Known rows, with every step that occurs
mitiz, muzi, zufal, fama, nobeti: [-24  43 -30  10 -31  13  29   4  47 -41 -14   8   8 -14 -34  -9  -9 -11
  32   6  45  26 -18  40]
nobeti, fama: [ -4 -11 -11  11  -6   5  29  -2   0  -4 -20  24 -30 -11 -26  13 -23  31
   3  45   6  12  24 -28]
fama, zufal, naded: [ -7  30 -32 -21 -18   7  14  13 -23   7   5  -5  39   9  14  27  -6 -59
   7 -15   2   2  16 -19]
muzi, zufal, naded: [ 12   7 -16 -30 -15   9   2 -24  26 -13  -3 -19  35   3 -18   1   8  -6
  37  18  21  13  12 -25]
muzi, zufal: [  4 -18 -19 -12 -14   3  25 -11  29 -29  -6 -28   5   5 -65  14 -10  -9
  24  13  32   7  17 -15]
bedog, muzo: [ -7  -3 -16   4  24 -14  34 -34 -24  10 -20 -15  -2  -9 -40  29 -67  33
  -5 -36 -15   8  32  22]
bedog, naded, nobeti: [ 11 -15  39   0  -7  -9  39  -9   9 -17  -1   3  18  30  -9  18 -50   9
  22 -14  13   8   8 -31]
muzo, bedog, naded, nobeti, muzi: [ -3  12  31  -8 -21  18  74 -18  -9   5  38  -5   6   6  30  11 -28   5
  18 -28   5   7 -10   5]
muzo, bedog: [  2  48 -21  -3  -7  11  64  -7 -35   7  40  13   1 -15  22  15 -29 -34
 -11 -38  21  11  -7  30]
naded, nobeti, muzi, zufal, zutud: [ 14 -39   5  -5 -15   7  48 -69   2 -32  -1 -36 -33   7 -61  20   1  32
  23  22   0  30  -2 -28]
mitiz, muzi, zufal, zutud: [-21  41 -39   6 -12  -2  28  -5  46 -46 -12  22   0 -19 -46 -12 -28 -19
  24 -11  69  28   4  33]
mitiz, muzi: [-14  66 -46  27 -14 -12  47   6  15 -17  -9  48   5 -25 -27  -6 -47 -38
  -4 -20  54  20  -6  47]
muzo, bedog, naded: [ -6  33  17  -8 -14  11  62  11 -10   6  37  11  21   0  38  11 -39 -19
   9 -42  23   3   0  11]
mitiz, muzi, zufal: [-20  40 -41  11 -23   1  39   0  50 -30 -13  19   6 -16 -49 -12 -29 -22
  21  -2  58  13  -4  39]
fama, nobeti, naded, bedog, muzo: [ 10  27 -13   4   9   7  13 -33 -29  -9 -48  -8   1  31  23  28 -15  -8
  -1 -43  43  18   4 -27]
naded, bedog, muzo: [ -1 -37 -13  -4   4 -17  20 -46 -43  38 -23  -6  -7  24   6  31 -41  -4
  -4   1 -13  15  -4  -9]
naded, zufal, zutud: [ 11  21  -3  -7  14   9  -2 -25 -47 -19  20  -6 -25  24  -1 -10 -13 -63
 -34 -40  14  34   5 -21]
zufal, zutud: [ 10  22 -22   0  21 -20  14 -12 -31 -41  -1  20  -9 -18 -24  24 -33 -26
  -6 -31  49  47  29 -17]
mitiz, muzi, zufal, fama, nobeti, naded, bedog: [-24  50 -29   2 -33  18  14  -6  45 -26 -22  13   7   1 -15 -17  -8 -14
  34  19  51  24 -28  33]
nobeti, fama, zufal, naded: [-17  -4 -15 -12 -17  20  12   9  -1   8 -15  10  -5   1   8  17  -3  11
  16  43 -11   2  26 -39]
zufal, fama, nobeti, naded, bedog, muzo: [ -3  33   1  -4 -12  18  -4 -15 -30  -9 -23 -11   5  11  18  19  -5  12
  16  11  -5  35 -19   2]
muzo, bedog, naded, zufal: [ -6  34  27 -14 -14  24  51   3 -19  12  48  -2  12  19  50  -5 -28 -36
  -3 -49   9   1  -8   9]
zufal, fama, nobeti, muzi, mitiz: [ -7  16   3  11 -42  16  38  -6 -31 -21 -15 -31  -6 -27 -19  21  29  12
  31  25  -6  35 -13 -20]
muzo, bedog, naded, zufal, fama: [-10  37  33 -16 -21  30  42   7 -20  12  52  -4  13  16  54  -8 -23 -30
   4 -33  -4   7 -18  14]
nobeti, naded, bedog, muzo: [  2  42 -23 -13   7  -1  -2 -38 -25  32 -32  13   1  26   4   3 -49  -8
  -5   5  26   6   3  -2]
muzo, bedog, naded, nobeti: [  1  25  25 -11 -10  16  65 -11 -13   2  41   5  11  12  38  12 -40  -5
  12 -40  12   4 -11  11]
mitiz, muzi, zufal, naded, nobeti: [-10  50 -34  -3 -20   9  26 -24  46 -23  -7  20  19  -7 -17 -20 -17 -11
  32   4  43  18 -15  32]

Rows
[ -6 -11  60  -2 -31  19  16   7   2  -9   5 -27  16  34  16  -6  -2 -13
  17  -7 -12  19  -3 -41] => bedog, naded, zufal, fama, nobeti, muzi
[ -2  19  14   0 -32  34  18 -21 -51  -4  10 -46 -24  14   0 -14  33 -36
  -3   1 -22  21 -23 -26] => naded, zufal, fama, nobeti, muzi, mitiz
[ -7  34  28 -17  -6  23  42   0 -22   1  48   0   7  16  53  -4 -28 -35
  -1 -55  17  11  -3   4] => muzo, bedog, naded, zufal, zutud
[-10   3  39 -19 -32  30  62 -17   8  -2  40 -22   7   8  23   5 -12  20
  37  -3  -7  10 -19   7] => muzo, bedog, naded, nobeti, muzi, zufal, fama
[  3  25  -2   9 -20  12  15   6 -27 -30  -6  -7   6  -6   0  27   5  -7
  12   4   0  42 -16  -3] => zufal, fama, nobeti
[  2 -30  47   0  -8   1  35  -9  19 -14  -9   9   2  29  -7  13 -44  40
  29  13   3   5  14 -44] => bedog, naded, nobeti, fama
[ -2   9   5  13 -35  15  27  -5 -21 -26 -10 -21  -1 -15 -11  26  22  10
  20  23 -11  47 -16 -12] => zufal, fama, nobeti, muzi
[ 23  33  -6 -17 -20   6  31 -62 -34  16   0  -6  19 -14  15  -1  13  10
  30  21  -9  18  -8 -36] => zufal, naded, nobeti, muzi, mitiz
[ 29  25  -4 -16 -14   5  22 -61 -25  11   5   5  24  -3  23   5   6   7
  18  17 -14  31 -10 -26] => zufal, naded, nobeti, muzi
[-12  23  42 -10 -30  37  52  -2 -17   6  41 -22   8  15  58  -2   1 -17
  12 -35  -7  14 -18   0] => muzo, bedog, naded, zufal, fama, nobeti, muzi
[-15   9  27 -16 -16  28  62  -2  -4   3  35  -2   1  18  40  15 -32   5
  19 -24   0  -6  -4   1] => muzo, bedog, naded, nobeti, fama, zufal
[-17   7 -33 -11   0  -4  20  19 -26 -31   2 -10   0   5 -26  41 -22 -56
  -2 -35  28  18  33 -19] => fama, zufal, zutud
[ -1 -25  -4  -6   3  15  31 -36 -15 -26  -4  -3 -43  21 -25  28 -22  28
   8  20  -8  14   8 -31] => naded, nobeti, fama, zufal, zutud
[ -8   2 -16  16 -47  -6  81 -27 -29  10 -17 -35 -22 -52 -72   8  14   7
  29  31  14   3  18 -39] => nobeti, muzi, mitiz
[ 14 -19   0   5   3   9  39 -46 -12 -15  -6   9 -41  15 -28  19 -28  42
   3  31  -8  14  -2 -23] => naded, nobeti, fama
[-24  63 -31   5 -30  19  19   2  51 -38 -20  12   9 -10 -30 -19 -13  -9
  33   8  55  22 -18  42] => mitiz, muzi, zufal, fama, nobeti, naded
[-24 -25  -9 -18 -12  20   7  -9  -8  26 -24   0  -9  13  20  20  -8  28
  20  45 -28  -1  22 -38] => nobeti, fama, zufal, naded, bedog, muzo
[  3  12  16   1 -26  33   8 -20 -41  -8  14 -36 -19  26   8  -8  27 -39
 -15  -3 -28  34 -26 -17] => naded, zufal, fama, nobeti, muzi
[ 17  56  -9   2  14  20   2 -23 -30 -36 -26  -7  -7  30  19   8  -1 -37
 -15 -64  57  27   9 -32] => fama, nobeti, naded, zufal, zutud
[  1  -2  42  -3 -12   3  18  11   0  -2   9  -7  20  40   8  -7 -34 -36
   0 -28   9   5  11 -35] => bedog, naded, zufal
[  6 -30   0  16 -25  10  52 -28   7 -40 -34 -47  -7   0 -33  35  31   9
  22 -17  29  28  14 -46] => fama, nobeti, muzi, zufal
[-18 -17 -13 -15 -21  20   7   2  -7  19 -18  10  -7  14  22  19   3   5
  17  54 -14   2  16 -47] => nobeti, fama, zufal, naded, bedog
[ -9  34  36 -13 -19  35  44   5 -21   3  42 -12  13  22  65  -2 -11 -28
   6 -48   1  10 -19   6] => muzo, bedog, naded, zufal, fama, nobeti
[ 26  27  -3 -19   0  12   6 -50 -20   9  -1  24  15   5  37   2  -5  21
  18  27 -13  23  -4 -30] => zufal, naded, nobeti, fama
[ 12  82 -19 -11   2  19  -7 -19 -23   8  -2   9  -5  30  -5 -26 -30 -51
 -29 -15  35   5   2  -4] => nobeti, naded, zufal
[  4  27   6  -6 -18  25  -2 -10 -43   2  29 -16 -14  25   0 -16   0 -52
 -24   6 -28  26 -25   1] => naded, zufal, fama
[ -2  -7  -2 -21 -29  25  -4 -15  21 -30 -19 -39   7  22 -24  11  20   3
  42  37  19  22 -13 -21] => muzi, zufal, fama, nobeti, naded, bedog
[ -2 -15  -2 -13 -26  21  10  -6  25 -44 -10 -43   7   7 -42  17  18   8
  41  24  13  24  -4 -15] => muzi, zufal, fama, nobeti
[ -7 -34  43  -5 -14   7  35   1  21 -14  -8  -2   4  36  -7  20 -40  29
  31  10  -1  -3  17 -45] => bedog, naded, nobeti, fama, zufal
[ -3 -40  -5   3 -42   4  53 -30  27 -12 -12 -44 -10 -19 -78  14  17  17
  28  42   8  21  17 -29] => nobeti, muzi, zufal
